Each row comes from the steps of one walk. Every step used is in the known rows, and no mark comes twice. Write the walk behind each row, first mark first.
Known rows:
u > e > f > h: [ 17  -6  20  -7  12   7  16  -2   5 -11  -1   9  36 -15  -1 -14 -18 -21
 -34  11  -8   9  -5 -11   4  10  -3 -16  24  -7  -3   2  27  15   2   1
  -7   6   9  11  -2   2  -8  13   5  -6   3  25 -25 -12 -20 -16  -1  -3
 -16  15]
e > f > h > u > s: [ 36   2  12  -5  10  -4  18 -22  11  -5   2  -2  31 -15   5 -13 -20 -25
 -32  -6 -13  12  -8  -9   1   5   0  -9  30  -2  12   3  19   3   3   4
 -14   7   6   7  -5   2  -5   8  13   3  -2  19 -31 -28 -17 -29  -1   4
 -22  15]
s > e > k > u: [ 17  -4   8   7  -1  -9   5 -14   2  -6  10   5  30 -17   4   1 -14 -19
 -11   6   9 -12   1  -5  13  -3   9 -11  12   1  -5  -3  26  12   4   9
 -24  -7  18  -8  -2  -6 -12   9   5 -13  -2   4   6   2   6 -20  -9  -8
  -3  17]
k > u: [ 18   5  10   7  -1  -5   3 -13   0  -7  -1   0  24  -8   3   2 -12 -16
 -16  -1  -4  -3   6 -14   7  -8  15  -5  12   2  -9   6  20   4   2   5
 -15  -5  24  -6  -1   0  -4   4   2   8   2   9  11  -5   9 -17  -6   1
  -6  11]
f > u > s > e: [ 16  -5  12  12  11  -2   5 -25  -8   8   2  -2  16 -22  -5  -6  -4 -33
  -9 -11  -9  -3  -4 -10  17  -5   6   7  14   1   0   8  19   4  14  -9
 -20   3  16  -7 -15   3 -12   7  18  -8  -1   5 -17  -7  -2 -16  -3   6
  -4  22]
e > k > u: [ 20  -6   5   8  -5  -6   8 -12   2  -6   3   3  34  -8   6   2 -12 -12
 -14   4   6 -11   9  -6   4  -2   7  -9  20   0  -6  -4  11   3   0  16
 -18  -5  20  -1  -3  -5  -7   7  -2  -1  -4   6  14   0  12 -20  -6  -5
  -2   9]
h > s > e > k: [ 15 -14   6   1   8  -5  13 -15   4  -2   4   7  19 -18   9  -1 -12  -9
   0  10   6  -9   0   0  10   2  -6   1  15 -21   6   1  27   8  11   1
 -37  -6   4  -5  -4  -1  -8  11   6 -30  -9   1  -9  -3   2 -17  -8  -3
  -1  16]
h > u > e: [ 20   9  11  -1   9  -1  11 -13   1  -8  -1  15  18 -32  12 -13 -15 -21
 -15   5  -3  -4   6   0  -4   5  -4 -14  18   0 -16   0  26  -3   8  -7
 -15   2  11  -1   4  10   2   2   5   3  -2  18  -9 -10 -11 -12  -3  -9
  -5  19]
f > u > e > k > h > s: [ 25  -5  12   6   7 -10  14 -19   7  -7 -12   3  23 -18   4  -4 -12 -35
 -22  13  11  -2   9  -7   2   3  -6  -6  29 -24  -9  -3   9   0  12  -8
 -25   2   3  19 -16   0   2  14   6 -17  -1  16 -10   1  -3 -13  -4  -8
 -10  12]
f > h: [ 12   0  13   5  13  -5  14 -10   9   0  -2   3  21  -9   6  -3 -20 -22
 -25   0 -17   1  -2 -16   5   4   3  -9  15  -8   0   6  22   2  -2   3
  -8   7  15  -1  -5   2  -5   5   7   3   1  16  -7 -13   1 -20   0   7
 -15  13]
f > h > u: [ 20  15  10   3  13 -10  17 -17  12  -3  -2   1  22 -24  13  -9 -24 -29
 -28   0 -13   2  -1 -11   1   6   2 -17  22  -3  -2  -1  24  -5   3  -1
  -9   9  10  -2  -1   3  -3   0  12  10   3  17  -6 -19  -5 -25   1   4
 -17  15]
f > u > h > s: [ 21  11   7   0   4  -3   9 -29  -1  -6 -13  -2  17 -19  -3   4  -9 -27
 -10   2 -10  -6   5 -13  12   2  -1  -6  23 -17 -10   3   6  -2  10 -12
 -19   0  13  12 -15   4  -3   0   4  -7   3  16 -10 -17   3 -19 -12   1
  -8   9]
e > f > h: [ 14  -3  15  -6  11   0  16  -9   3  -1  -1   0  41  -5   2  -3 -15 -20
 -32   4 -14  11  -5 -17   7   7   5 -13  21  -4   5   4  21   9   2   8
  -9   5  11   5  -1   0  -9   9   8  -2   2  20 -17 -12 -10 -23  -3   4
 -19  15]
k > e > f > u > s: [ 22  -9  11   1  -3   3   9 -25 -12   4   2  -5  41 -13  -6  -7   4 -34
 -20 -10   0  10   0  -6   3  -4   6   6  25   2   7  10  19   7  11  -4
 -17  -4  16   1 -13   2 -10   8  15   1   5   8 -26 -10 -19 -10   1  16
  -5  20]
k > e > u > h: [ 28   6   1   1  -3  -3   8 -18  -6 -18  -2  -3  35  -7   4   4 -13 -33
 -14  -3   2 -13   4   0   8  -8   7  -7  10  -3  -4  -1  23  10   1 -19
 -21  -4  20   1  -2  -3  -4  -5   2   2   5   9  -7  -7  -1 -14   7   6
 -13  10]
e > u > h > s: [ 34   7   3  -2   4  -5  11 -26   2 -17 -13  -4  21  -7   8   5 -14 -17
  -9   1  -5 -13   1  -4  14  -5   2  -2  16 -19  -1   1  11   4   5 -17
 -28  -3  11   7  -7   1   4  -1   4  -6  -2  12  -4 -13  11 -23  -8  -2
 -16   0]
k > u > e > f: [ 22  -4  15  -8  -5   5   6  -9  -2 -14   1   7  42 -14  -5 -10 -10 -16
 -22  12   3   2   2  -8   4  -1   8 -10  19   3 -14   5  23  16   5   4
 -14  -3  16   6   2   2  -4  14   2   0   2  18  -8  -5 -10 -11  -8  -9
  -6  10]
u > s > e > f > h: [ 20 -14  16  -2  15  -1  12 -12   5  -1   9  -5  29  -8  -3 -11 -17 -26
 -26  -5 -11  10 -18 -13  16   3   2   0  16  -6  15   6  29  19   5  -2
 -18   5   9  -3  -5  -4 -13  14  15 -14  -1  14 -37 -19 -16 -21   0   2
 -22  18]
u > s > e > k > h: [ 23 -20   8  12  14 -15  10 -11   5  -4   3  -3  15  -1   4   0 -15 -26
 -20  -9   5  -6  -6 -11   4  -2  -3   6  12  -8  14  -2  21  12   7   1
 -30  -3  13  -5 -10  -8  -4  12   4 -24  -9   4 -24  -1   3 -21   7  -5
 -14  18]
e > k > h > u: [ 31   7   1   6   6 -18  16 -12   9  -9  -5   1  27 -13  18   4 -18 -29
 -27   4   7  -3   8  -7  -7   4  -2 -15  22  -2  -3  -8  14  -5   4   7
 -24  -1   7   3  -1  -2   0   3   3  -2  -5  14  -2  -3   1 -27   5  -7
 -16  15]
e > f: [ 14  -4  11  -6   5   5  12  -7  -9   0  -3   4  39  -8   2   3  -4  -9
 -23   5  -9   4   1  -6   3   1   6  -3  16   2   1   8  20   9   4  11
 -18  -4  13   1   4   6  -6   8   6  -2  -3  15 -11  -5  -6 -17  -5   2
  -8  18]

Write each row's walk:
[ 34  -8   5   8   8  -5   8 -21  -4  -1  -2  -6  21  -3   6  -3  -3 -14
 -13 -17 -11 -10  -2  -2  13 -13   8  11  15  -1   8   6  10   2   0  -6
 -26   0  17  -4  -6   5   1  -2  10   6  -6   2  -4  -6   9 -22   2   6
 -14   9]
e > u > s
[ 22  10  11  -9   1   5  12 -19  -8  -3  -7  -3  41 -16  -9   7  -5 -28
 -27   4  -7   0   4 -14  10   4   4 -17  24   3 -11   1   6   5   8   0
  -8   1  16  16  -8   0  -8   3   3   1   4  23 -14 -12  -8 -21  -8   0
 -13  15]
e > f > u > h
[ 20  -7   4  -2   8  -6  15 -16   7 -11   0   5  14 -16   2   2 -20 -12
  -4   8   5 -14  -4  -1  12  10 -10  -6  16 -22   1  -6  22  14   9  -5
 -33  -7   9   2  -7  -7  -6   6  -3 -36 -10  12 -20 -11   5 -22 -11 -13
  -5  11]
u > h > s > e > k
[ 26   3   8  -2   8  -3  20 -12   4  -9   3  18  27 -32  14 -12 -17 -15
 -13  12   8  -7   8   7  -5  10  -9 -20  27  -3 -14 -12  21  -4   9   7
 -21  -2   7   8   1   8   2   6   2  -7  -8  17  -7  -4  -9 -15  -4 -13
  -1  18]
h > u > e > k
[ 13 -10   7   7  10 -16   9  -6   1  -6   3   1  24  -4   8   7 -16 -27
 -19   4   6  -7   0  -8   7   0  -1  -6  10  -7   3  -2  25  12   6   1
 -26  -4  11  -2  -2  -6  -8  11   3 -22  -4   7  -9   7   3 -21   6  -7
 -12  20]
s > e > k > h
[ 15   2  13  -8   2   1   9 -27  -6   0  -4  -1  35 -26  -3   0  -1 -27
 -12  10  -5   6  -6  -6  19  -2   7   2  23 -11   0  11  25   9  18 -11
 -28  -1   4   1  -5   3 -15  14  21 -18   4   9 -13  -8 -14 -18 -14   5
 -10  19]
h > s > e > f > u
[ 20  -8  17 -12  12   4  20 -12  10 -12  -4   9  32 -14   0 -16 -17 -17
 -27  15  -6  13  -6 -10   6   9  -6  -8  25 -23   1   3  26  15   6  -8
 -17   6   2  12  -7   3  -1  17   7 -14   2  22 -28 -18 -19 -13  -9  -3
 -16  11]
u > e > f > h > s
[ 31  10   2   1   5  -3   9 -18  -5 -15  -6  -2  25 -10   4   8 -14 -20
 -18  -6  -8 -15   2  -5  13  -7   9  -7  12  -2  -4  -3  12   5  -1  -7
 -18   0  17   4  -3   0  -2  -6   0   1   0  13  -3  -7  10 -22  -1  -1
 -19   6]
e > u > h
[ 11  -5  11  -6   6   3   8  -7 -10  -1   6   4  36 -14   0   1  -6 -16
 -16   5  -7   1  -5  -5  13  -1   6  -2  10   2   2   8  34  19  11   3
 -21  -4  11  -6   7   2 -15  12  12 -14   0  10 -16  -3 -12 -18  -5   0
 -11  21]
s > e > f
[ 30   9  11  -7   5  -8  13 -10   0 -17  -5   5  33 -19   7  -7 -16 -31
 -33  11   2   8   3 -10  -8   3  -1 -15  23   3 -10   1  26   9  10  -8
 -17   4   4  10   6   7   3  10   5  -2   1  25 -20  -9 -20 -16   5 -11
 -20  15]
k > h > u > e > f
[ 28   2   5   5   6 -16   5 -23   3 -14  -9 -10  20  -4  11   5 -13 -34
 -13   2   2  -9  -5  -5  18 -16  11  10   9 -17   7   8  29  12  10 -28
 -38   0   5  -7  -2   0  -4   7  18 -16   2   1  -5  -2   7 -23   1   1
 -29   9]
k > h > s > e > u
[ 10   5  15  -3   4   4   8 -20 -13   4   3   0  42 -26  -5   3   1 -33
 -18   6  -5   4   0 -10  19  -4  13  -7  19   5  -2   7  24  10  15  -1
 -18  -1  11   0  -1   6 -18   9  20  -7   7  10 -11  -1 -13 -20  -9   3
 -11  24]
s > e > f > u
[  9 -11   9   4   7  -4  12  -7  -2   1  10   8  26 -18   7   2 -11 -12
  -8   5   2 -10   1   2  11   5  -1  -6  10  -4   1  -3  27   8   5   8
 -25  -5  13  -6   3  -3 -13   7   5 -20  -5   4  -6   3   1 -18  -2  -5
  -3  21]
s > e > k
[ 24  10   7   3  -1  -6   6 -14   4 -16  -7   0  23  -8  -5   5 -19 -20
 -19  -2  -4 -11   4 -17   8  -2   8 -12  11   5 -13   0  14   8   1  -2
 -11  -4  23   1  -5  -5  -3   0  -8   2   1  17   3 -14  11 -19  -6  -6
  -9   4]
k > u > h
[ 24   9   4   0   5  -4   5 -18  -8 -16   2  -2  25 -14   1   5 -15 -26
 -13  -1  -6 -18  -5  -4  24  -7  10  -6   7  -4  -5  -3  24  14   5 -18
 -21  -2  17  -3   0  -2 -11  -3   7 -10   2  10  -6  -7   5 -21  -2  -5
 -21  12]
s > e > u > h
[ 17 -14  12   8  17  -3   6 -13  -2   3   7   1   9 -12   0  -9  -9 -14
  -7 -13 -11  -4  -7  -8  11  -4   1  10   8  -1   6  11  26   9   9  -7
 -24  -3  16 -14  -5   2  -6   5   9 -14  -9   3 -22  -9   1 -15   0   2
  -7  22]
u > s > e
[ 10  -3  12   3  17  -9  12 -17  15  -5   0   2  15 -17   5  -8 -23 -25
 -13   4 -11   1 -10 -13  17   3  -1   0  13 -23   9   9  33  12   8 -15
 -21   5   7  -8  -6  -3  -9  10  14 -19   1  11 -18 -19  -1 -18  -6   4
 -16  16]
f > h > s > e
[ 27   2   9   7  18 -11  14 -22  13  -4   9  -1  12 -24   7 -15 -25 -37
 -17  -9 -13   2 -13 -10  11   4  -1  -7  19  -4   9   2  30   3   9 -12
 -18   9   9  -7  -5  -1 -10   5  17  -6  -3  12 -27 -25  -9 -25   3   2
 -17  20]
f > h > u > s > e
[ 12  -7   9  -5  -2   3  10  -7  -9  -5   3   3  45  -8   3  -1  -1 -21
 -20   1   2   5   2  -3  -3   0   5  -1  12   1   2   8  31  15   7   2
 -20  -7  15  -3   6   1 -10  10   6  -4   5   9 -16  -5 -18  -9   4   9
  -5  19]
k > e > f
[ 18  11   8   1   7  -5   6 -28   0  -5  -5  -2  14 -26  -7   2 -12 -34
  -3   5  -6  -8  -2 -11  20   1   0  -5  18 -16  -9   4  19   6  17 -21
 -21  -1   9   3 -12   0  -8   4   8 -18   3  13 -16 -17   1 -19 -13   0
 -10  14]
f > u > h > s > e
[ 20   3   6  -3   8  -4  11 -14   5 -12 -10   2   9  -9   3   3 -16  -9
  -9   3 -10  -8   1 -13   3   5  -5  -2  13 -21  -3   3  16   6   7 -10
 -22  -3  13   3  -6   1   5   1  -5 -13  -5  17 -17 -20   6 -18  -8  -3
  -6   7]
u > h > s
[ 19   4   6   6   8  -4   4 -15  -9  -4   1  -1  28 -16   6   1  -7 -22
  -9  -1  -6 -13  -3   2  23 -12  13   3   7  -1   1   4  27  11   4 -10
 -25   0  12 -10   3   3 -10   0  17  -7   0   4   2   2   5 -20  -1   1
 -14  14]
s > e > u
[ 29   3   8   9  13 -20   5 -20   5  -7   0  -5   8 -14   6  -8 -22 -39
 -19 -11  -3   0  -6 -10   2  -5   1   2  15   3   5   6  29   4  13 -17
 -28   3   9 -13  -4   1  -2   6  12  -8  -3   9 -23 -15  -3 -24   8  -2
 -20  20]
k > h > u > s > e
[ 17   2   6  -1  11  -5  10 -16   2 -12  -3   3   8 -15   0   0 -17 -15
  -3   4  -7 -11  -3  -9  14   3  -5  -2   9 -18  -2   5  30  11  11 -19
 -27  -4  10  -3  -5  -5  -4   4   0 -26  -3  11 -21 -20   2 -16  -9  -5
 -10  14]
u > h > s > e
[ 24  -6  12   1   5   5  10 -24 -10   7  -2  -4  34 -13  -8  -2   4 -21
 -24  -7  -9   7   0 -12   7  -5   6   3  25   1   4   8   5   3   8   5
 -15   2  13   7 -12   8  -5   9  14   2  -1  12 -19 -11  -9 -20  -6   8
  -9  18]
e > f > u > s
[ 23   6   5   1  -1  -9   5 -21   7 -23  -2  -3  13 -17  -2   1 -21 -23
  -5   6  -2 -10  -5 -15  16  -4   4  -6  12 -12  -9   6  24  16  12 -20
 -27  -5  18  -5  -7  -7  -5   5   2 -16  -1  11  -9 -19   9 -21  -9  -7
 -10   6]
k > u > h > s > e
[ 18  -2   8   4  10 -14   8 -14   8  -8 -15  -2  13   1  11   6 -12 -19
 -18   1  -6   0   2 -17   0  -4   1   7  14 -18   5  11  18   3   8 -14
 -28  -1   8  -3  -6   2   6   8   2 -10  -1  10  -9  -7   7 -17   1   4
 -16  13]
k > h > s
